Known rows, with every step that occurs:
fipo > vatid: [ 31.1 -26.5 -21.6  -9.9 -23.9  48.4 -22.0   7.8  -9.4   1.0  -6.5 -11.3
   6.0  -6.1  20.6  36.4  27.6   8.3  26.5 -21.8 -29.0  -9.1   7.7 -24.6
  -4.1 -11.1 -17.3  -0.8]
bakeze > nitub > vatid > fipo > zezi > lelisib: [  7.3  -2.0  39.9 -28.8   8.4 -20.8 -35.7  -5.3  20.9  13.9  -8.7 -58.5
 -49.8 -20.6 -30.8   2.0  -5.5 -34.5 -36.1 -29.7  76.9  34.6  37.3  49.2
   9.4   2.9   3.3  -9.7]
kela > fipo > vatid > nitub > nare: [ -7.1  -5.8  -0.2  53.4 -47.2   0.6 -13.0  31.3   9.6   5.0  22.0 -16.2
  31.0  30.6  17.3  11.4 -32.6  17.4  48.6 -16.5 -19.5  -5.9  -6.3 -33.8
 -18.1  21.4 -50.3 -19.5]
zezi > fipo > nare > nitub: [-17.9  24.1 -12.5  -8.1  21.8   1.2 -15.7 -17.7  10.2 -27.0 -10.5  38.1
  -0.2 -24.4  23.6   0.1   0.2   8.2  25.0  12.9 -11.9 -36.5 -40.8  -4.9
 -14.4 -22.6   3.7  -5.9]
vatid > fipo > zezi > lelisib: [  0.0   7.1  21.0  -4.7  33.0 -24.1   1.8 -12.2   8.9   7.8 -10.7  -0.6
 -42.7   2.8 -36.8  -0.6  30.9 -18.6 -35.6   9.2  46.3  15.1  36.4  42.9
  46.2  19.3  36.8  31.8]
bakeze > nitub: [ -6.0  -6.8 -36.6 -11.9  20.9   4.2 -13.4  -6.5 -43.2  13.4 -12.5 -17.8
 -20.5 -19.1   3.9  27.7  -5.3  10.9   1.4 -29.5 -11.1  12.4 -15.1 -17.1
 -14.9 -21.9  -6.2  -4.6]
vatid > nitub > nare > fipo: [-19.8  35.7  -4.6  13.8  -2.8   5.5  -2.1   1.5 -13.4  17.8  -5.7   1.3
  31.7  28.0  10.9 -10.0 -29.6  26.4  26.6  -3.0 -24.2   5.7 -40.8 -27.1
 -44.9  39.2 -29.8  -2.8]
kela > fipo > vatid > nitub > bakeze: [ 21.8 -17.5 -12.7  74.9 -48.6 -34.1 -14.9  21.9  10.1  11.0  45.3 -10.4
  -3.7   4.1  30.1  -0.9 -34.2  30.2  18.1  -4.7 -21.4  11.5   4.1 -33.1
 -15.4  22.2 -12.8  -8.0]
fipo > zezi: [ 18.2 -21.0 -21.0 -25.0  32.0  14.0  -1.6   0.8 -14.6  -3.6  -3.9 -14.7
 -31.8 -17.6 -10.7  24.6  24.0  -8.6 -28.1  12.5  10.0  -4.6  -2.6   4.3
  33.5  -8.2   9.3  -2.5]
lelisib > zezi > fipo > vatid: [ 43.6  -0.7  27.0  -8.0 -32.3  29.9  10.2  12.1  -8.1 -47.0 -18.2  14.3
  -2.4 -21.6  34.3  -7.7  60.7   8.4  12.0  21.8 -19.3  17.5  38.4   7.8
   6.1 -32.0  25.0 -14.9]
vatid > nitub > nare > fipo > zezi > lelisib: [-23.7  34.3  36.2  -9.0  26.4   0.8  30.2   0.1  -3.8  23.9 -14.6 -12.2
   2.0  36.4 -44.2 -41.9 -13.9  17.7 -11.8   9.4  30.0  31.5  -3.5   7.1
 -13.3  47.1 -19.7   5.5]
kela > fipo > zezi > lelisib: [-13.0  -2.7   8.2  -5.4  41.6 -32.4  34.8   2.7  11.3   8.5 -23.6  -3.7
 -16.6 -16.7 -37.2 -23.9   6.5  -2.9 -11.2   4.5  26.3 -11.0  37.1   9.8
  46.5  -8.9  12.9  13.4]
fipo > zezi > lelisib > kela: [-32.1 -34.9   2.2 -43.9  43.6  23.8  55.0 -19.7 -29.5  24.0   4.1 -11.8
 -27.0  13.0 -61.1   0.5  26.1 -10.9 -50.5  15.9  27.9  33.0  42.8  18.9
  38.2  -7.0  41.8  36.0]
kela > lelisib > zezi: [  9.6  -5.8 -39.7 -17.5  16.1  -2.5  18.8  13.4 -24.6   0.1 -20.8  27.5
 -10.9 -25.6   3.1 -13.6  47.8   1.1 -29.6   2.9  -9.1   1.0  14.4  31.5
  66.2 -31.9   4.7  -7.1]
vatid > fipo > nare: [  5.6  27.3 -34.1  15.3   5.7  -0.2 -31.3 -23.1   4.2 -11.2  -0.8  22.7
   3.6  -0.3  14.2  28.8   7.7 -29.9  17.8   5.2  -4.4 -36.5 -20.0   2.7
  21.6   3.9  14.5   9.1]
bakeze > nitub > nare > fipo > vatid: [ 24.5   1.9  32.2 -23.7 -18.3  35.9  -7.7  15.0  -0.9  -1.6 -31.7 -22.7
  51.1  28.4   3.0  11.5 -24.7   6.9  31.7 -54.5 -28.0  17.7  -9.9 -35.8
 -79.8  -6.1 -39.4   3.3]
vatid > fipo > nare > nitub > bakeze: [ 18.4  17.9 -17.1  17.7  12.3 -24.1 -50.7 -11.5  24.8  11.4  32.8  31.2
  -3.4   0.9   7.6  23.7 -47.3 -11.1 -14.0   4.3  10.9 -33.4 -30.3  17.3
 -19.2  15.3  34.1  27.3]
fipo > nare > nitub > vatid: [  5.3  -2.8 -37.2 -42.1  -6.2  43.2 -60.0  -3.3  29.3  15.9   3.5 -22.4
  11.0 -42.7  21.9  24.2 -37.8  -9.3  28.0 -23.0  11.5 -67.6 -40.9  -1.5
 -26.3 -14.5 -35.5 -38.2]
nare > nitub: [-17.6 -11.5 -20.6 -22.2  18.0   0.5 -27.4  -3.2  -8.8  22.9  -4.3   5.1
 -12.7 -27.1   1.7  20.3  -8.6  24.4   3.1 -14.0 -14.8 -34.1 -25.9   1.1
 -16.8 -11.6   2.8   2.9]
bakeze > nitub > nare > fipo > zezi > lelisib: [ -9.6  21.0  48.1 -48.7  53.9   7.1  32.9   3.1  -9.2  15.3 -45.9 -24.8
  12.9  25.4 -56.8 -26.8 -25.8   0.1 -22.9 -26.4  37.0  38.0  11.7   7.8
 -35.4   2.7 -10.5  19.4]
fipo > nare > nitub: [-13.5   5.1 -38.6 -22.7  20.8  18.5 -27.1 -17.6  -3.3   9.1  -6.6  17.5
   2.6 -20.9   1.3  15.5 -17.4   6.1  19.0  -7.9 -10.5 -61.3 -46.5  -6.6
 -10.9 -11.6  -9.2  -6.2]
vatid > nitub > nare > fipo > zezi > lelisib > kela: [-53.9   4.4  48.1 -18.4  25.3   3.9  64.9 -14.2 -15.6  29.9   4.3 -11.7
   8.0  57.6 -65.4 -38.6 -15.4   4.8 -35.8  20.3  26.9  50.6   9.8   6.8
 -14.5  41.3   7.3  26.5]
kela > fipo > vatid > nitub: [ -7.2 -18.3  -0.7  61.0 -56.4 -30.8 -12.6   9.3   5.3  -0.5   7.2 -10.1
  -7.6  -5.6  23.9  -5.2  -2.6  25.0  42.4 -11.5 -31.7 -16.5  -3.5 -33.9
   0.3  11.1 -34.5 -27.7]
nare > fipo > zezi: [ 18.8  -0.4  18.7 -33.7  27.9  -8.9  16.4 -10.9   3.0 -14.1 -38.9   1.6
  -7.1 -16.5 -10.1 -13.7  24.8  -5.9 -19.8   7.9  -5.9 -12.6  -7.3  -3.1
   0.4  -0.8   6.9   5.7]
vatid > nitub > nare: [-20.6  18.1 -42.0  25.1   1.0  29.8 -20.2  13.8 -33.5  28.1  29.0 -12.0
   7.5  28.7   9.3  26.6 -25.4  22.0  18.3   1.9  -6.8  13.9 -33.7 -19.5
 -11.0  31.3 -31.3 -11.2]

Rows:
[ 36.1  -0.6   9.5  38.5 -49.3  -4.3 -14.6   1.6   3.3  11.6  16.8  -5.3
   4.2  14.1  28.9 -16.5 -16.4  37.8  13.2  -5.9 -33.9  25.3 -11.5 -35.8
 -55.3  38.6  -9.6   3.0]
nare > fipo > vatid > nitub > bakeze
[ 30.0  -9.6  13.2   0.2 -29.6   6.2  20.1  19.9   1.9 -48.7 -23.9  34.5
  -6.3 -18.9  27.5 -25.8  80.8   1.9  -8.0   7.0 -14.9  29.5  34.9  26.3
  49.6 -36.1   1.3 -12.6]
kela > lelisib > zezi > fipo > vatid
[ 19.1 -23.9  -7.7  18.0 -30.9  -1.7  -4.1  17.4  20.2  -9.2 -10.7  -3.8
  20.4 -12.9  23.7  15.9   6.7   5.3  41.3 -21.6 -33.4 -36.3  14.7 -32.4
   1.6 -20.6 -15.9  -3.2]
kela > fipo > vatid
[  5.7  13.6  -1.4 -34.8  -9.2  -4.3 -17.8   8.7  38.6 -34.9 -15.3  24.4
   0.2 -53.9  28.4 -36.4  15.7 -17.3  -6.4   5.6  25.3 -31.3 -10.2  49.7
  27.0 -43.5 -22.4 -48.5]
kela > lelisib > zezi > fipo > nare > nitub > vatid
[ -3.5  23.3   4.5 -28.7  25.9  13.1   2.6   4.7 -16.0   9.1 -31.9 -10.9
  43.8  17.3  -3.9   6.7 -38.0   9.5  17.0 -38.6 -19.8  13.0 -24.6 -28.5
 -65.4  -8.3 -23.6   9.3]
bakeze > nitub > nare > fipo
[ 17.0   7.0  30.3  34.1 -55.8   0.8   1.1   3.8 -19.6 -39.1   3.4   5.4
 -31.9 -11.7  33.2 -26.4  51.3  28.3  11.2  32.9 -13.9  36.9  19.6   8.5
   6.3   0.5   9.5 -38.1]
lelisib > zezi > fipo > vatid > nitub
[-54.0 -18.6  24.5  33.7 -36.0  10.2  41.5  12.5  -2.2  35.7  31.7 -18.5
  36.2  61.2 -32.3 -10.2 -29.9  14.3  25.6 -12.9  -6.1  31.5  35.1 -22.1
 -14.8  22.6 -16.5  15.9]
zezi > lelisib > kela > fipo > vatid > nitub > nare
[  2.3  33.1 -41.9   5.3  20.0  25.2   2.3 -13.0 -10.9 -38.7  -9.2  31.0
  10.1 -17.5  36.6   9.3  23.3  -7.1  35.1  20.2 -17.5 -13.9 -22.8 -22.8
  11.7 -22.2   3.5  -0.7]
zezi > fipo > nare
[ -1.7  -6.3  -6.3 -30.8  46.6  20.5  20.1  -6.3 -17.0  18.7 -18.2 -13.1
 -32.9  -8.7 -39.3  -1.3  27.9   0.3 -26.8   5.5  30.8  13.7  27.9  18.0
  38.9   1.0  15.1  17.1]
fipo > zezi > lelisib
[-30.1 -13.2  40.7 -54.1  42.7  -0.7  73.4 -30.0  -8.6  15.9 -29.8   1.3
  -1.5  11.3 -59.5 -36.4  24.9  -6.4 -43.7  12.4   8.6  22.7  35.4  11.5
   4.9  -0.8  39.7  43.0]
nare > fipo > zezi > lelisib > kela
[ 35.9 -16.6 -27.8  47.3 -44.3  18.0 -32.3  12.5 -18.5  22.2  51.8 -18.1
 -19.4  12.8  28.8  22.4 -12.7  34.4   1.6  -0.7 -16.7  35.1  -5.7 -25.8
 -24.0  31.0  -9.7  -4.1]
fipo > vatid > nitub > bakeze
[ 18.5  14.4 -19.2  -7.0 -17.3   2.2 -65.3 -13.9  17.4  -6.6   3.1 -34.7
  -5.4 -23.5  22.0  34.0 -32.7 -44.5  19.5 -33.8  27.2 -16.8 -18.5   7.3
 -18.5 -10.5 -21.2 -29.7]
bakeze > nitub > vatid > fipo > nare
[  7.3  29.2 -11.9 -27.3  23.0  34.4   5.2  11.4   0.5   9.8 -24.5   7.9
  60.7  17.5  10.1   8.6 -18.4   6.0  27.4 -14.8 -27.7 -15.1 -21.8 -26.6
 -43.8   7.1 -12.5  20.3]
nitub > nare > fipo
[  7.0   4.4 -54.3  45.5  -1.1  -7.5 -23.4   3.1 -34.3  34.8  52.4  -6.3
 -29.3   2.0  22.0  14.9 -27.4  35.0 -11.3  12.4  -8.3  32.4 -20.1 -19.0
 -11.1  31.2   8.5   1.4]
vatid > nitub > bakeze
[-30.1 -18.9  35.1 -18.3  31.2 -18.3  35.0 -29.4  -5.2  13.2  10.7   0.7
 -32.8  24.5 -59.2   4.1  30.5 -32.7 -59.9  19.8  41.1  35.5  49.4  43.8
  49.3  11.2  64.0  50.6]
vatid > fipo > zezi > lelisib > kela
[ -4.5  14.4 -48.5  17.3  15.3  -9.7   4.7  -6.7   6.5  -8.1 -12.5  18.3
  28.5 -20.9  18.5   3.9 -14.2 -12.8  42.1  -2.0 -25.1 -64.5 -20.8 -32.9
  23.3 -25.0 -12.0  -8.5]
kela > fipo > nare
[  5.5   9.2  21.2  34.2 -48.2   7.6   9.9  36.1  -5.5 -35.1  14.1  21.4
   4.6  28.6  22.8 -28.5  41.6  13.7  -0.9  13.3   0.1  57.0  13.6  22.1
  27.4   4.8 -32.2 -28.1]
kela > lelisib > zezi > fipo > vatid > nitub > nare
[  3.5  -3.5   8.2 -15.1 -22.6 -17.4 -79.6  -1.1  48.9  17.5   9.8 -19.2
 -13.0 -36.3  22.1  29.3 -24.5 -13.4   6.2 -22.6  21.5 -40.2 -14.6  29.6
 -25.3   6.4  -2.3 -10.7]
nare > nitub > vatid > fipo
[-35.1 -34.3   9.5  43.3 -49.1   5.3  20.3  16.2   0.6  10.6  44.1 -17.1
  39.1  53.8  -2.4  15.4 -33.4   5.8  24.1  -5.8 -24.6  10.5   7.5 -35.6
 -18.1  14.1 -22.5  -1.2]
lelisib > kela > fipo > vatid > nitub > nare
[ -1.7  29.6   9.4 -20.4  16.0  -0.2   6.2 -12.1  -2.9 -38.4 -21.6  40.2
  -7.0 -35.9  15.0 -26.2  14.0   5.2   2.5  37.7   0.9 -34.3 -13.2  26.9
   1.4 -35.2  31.5 -20.8]
lelisib > zezi > fipo > nare > nitub
[ -3.1  -7.5  50.6 -40.1   5.5 -23.7 -49.5  -4.1  55.0  22.5  -3.8 -32.0
 -43.6 -26.4 -32.8  -0.9 -10.4 -23.8 -34.1 -10.7  72.7 -14.8  24.4  63.7
   5.8  17.9   9.8  -3.2]
nare > nitub > vatid > fipo > zezi > lelisib
[-32.3 -14.3 -38.4   6.3  14.2  -7.1  40.8 -21.2  -4.3  -2.9   9.7  20.1
  34.8   1.3  -3.5   8.7 -16.0 -24.4  16.4   8.1 -29.1 -45.5  -5.3 -29.9
  20.5 -32.4  15.9  11.3]
lelisib > kela > fipo > nare
[ 22.2  11.0  20.7 -41.0  36.2  23.4  16.0  10.2  10.3  -7.6 -25.5  -4.6
  32.3  17.5 -13.0   2.2  -7.3 -13.7 -13.3   4.3   6.2  -2.9 -12.4  -5.2
 -18.1  10.5 -10.0  12.5]
nitub > nare > fipo > zezi
[-53.4   0.0 -25.0  -3.0  27.9  -0.1  59.9 -26.3  -7.0  19.7  -5.3  17.4
  34.4   8.7 -30.6 -18.4 -15.7 -15.2  18.3   2.4  -6.9 -27.4  22.9 -17.4
  27.3 -23.1  24.5  29.4]
zezi > lelisib > kela > fipo > nare
[ 27.7 -16.6  27.1 -20.3  -5.5 -25.7 -52.9  -0.3  21.7 -11.1   4.5 -59.0
 -50.5 -30.4  -4.2  31.6  -8.6 -42.6 -36.3 -23.2  55.1  17.3   9.1  35.4
   0.7  -5.1  -3.8 -26.8]
bakeze > nitub > vatid > fipo > zezi
[-22.1 -20.6 -21.9   8.7  20.3 -34.0  21.6  -8.1  16.5  18.4  43.7  27.7
  28.9   0.6  -8.3   2.2 -70.1  -3.0 -13.9   9.3 -12.3 -39.7 -14.8 -14.8
 -21.1 -19.4  39.1  29.9]
lelisib > kela > fipo > nare > nitub > bakeze
[ 34.5  -3.1   6.7  55.1 -46.3 -28.3   8.7  26.4  -7.5 -28.6  34.3  27.3
 -30.2   2.8  35.3 -41.9  41.5  27.8 -30.5  26.5  -4.8  72.5  24.7  23.5
  32.5   5.2   5.4 -16.1]
kela > lelisib > zezi > fipo > vatid > nitub > bakeze
[  6.1  28.3 -31.4  -1.4  17.8  -2.7  30.0  -3.0 -11.6 -49.0 -22.7  57.8
   2.5 -24.7  22.0 -37.3  59.5 -16.2  -8.0  29.9  -2.3  -0.3   0.2  27.9
  69.8 -42.8   5.7 -16.7]
kela > lelisib > zezi > fipo > nare
[ -3.8  19.1  25.6   0.9  12.0  -4.1   8.8   5.6  -4.4   0.6  -4.2 -10.3
   2.7  27.7 -17.1 -16.5 -16.7   7.4 -13.6  13.7   9.4  16.4 -33.3  -6.7
 -19.6  40.6 -27.9 -10.0]
vatid > nitub > nare > fipo > zezi
[-12.7  15.6  -7.5   4.0   6.6 -22.7 -45.2 -25.2  21.0  -2.6  -1.0  29.8
  -7.0  -8.6   3.9  19.5 -13.8 -16.3   8.1  -2.2   3.7 -59.1 -39.6  18.8
  -3.8   3.5  12.3   7.8]
vatid > fipo > nare > nitub
[ 18.7  17.5  32.3  26.5 -50.8  33.5   4.0  25.5 -14.5 -32.6  17.6   1.2
   8.0  24.9  29.9  -8.2  20.7  20.1  20.3  26.4  -2.4  45.5  15.5   5.1
 -15.2   9.7  -6.9 -32.2]
lelisib > zezi > fipo > vatid > nitub > nare
[ 18.8  -6.5   9.9   1.0  19.7 -28.2 -17.7  -7.0   6.3 -17.0  -0.5   1.2
 -41.0  -4.9  -9.3  28.6  30.4 -31.1 -39.6  17.9  23.7  -1.8   5.9  30.4
  43.0  10.8  31.4  13.5]
vatid > fipo > zezi
[ 34.5  -6.3  16.3 -18.8 -29.1  26.4  -4.6  -4.0  12.0  -9.8 -39.8   2.2
  30.5  -6.6  25.2  -1.6  24.8  11.5  36.2 -22.9 -46.6 -18.2  -3.4 -33.1
 -37.7  -4.6 -15.9   7.0]
nare > fipo > vatid
[ -5.0 -43.1  -2.5  63.2 -49.3 -28.8  19.2   6.5  -2.7  17.0  67.0  -9.6
   2.5  24.8   9.4   3.0 -33.1  17.7  -6.0   5.5 -28.1  29.3  19.3 -33.1
 -16.9  14.3  18.6  12.2]
lelisib > kela > fipo > vatid > nitub > bakeze
[-21.8 -47.4   6.5 -10.1  27.6 -32.4  49.9  -3.1   0.9 -11.3  10.5  -2.7
  -6.7  -4.1 -29.3   7.3   6.6 -25.7 -36.8  20.2   1.1 -11.3  21.2  -1.7
  41.6 -25.0  35.1  15.0]
lelisib > kela > fipo > zezi
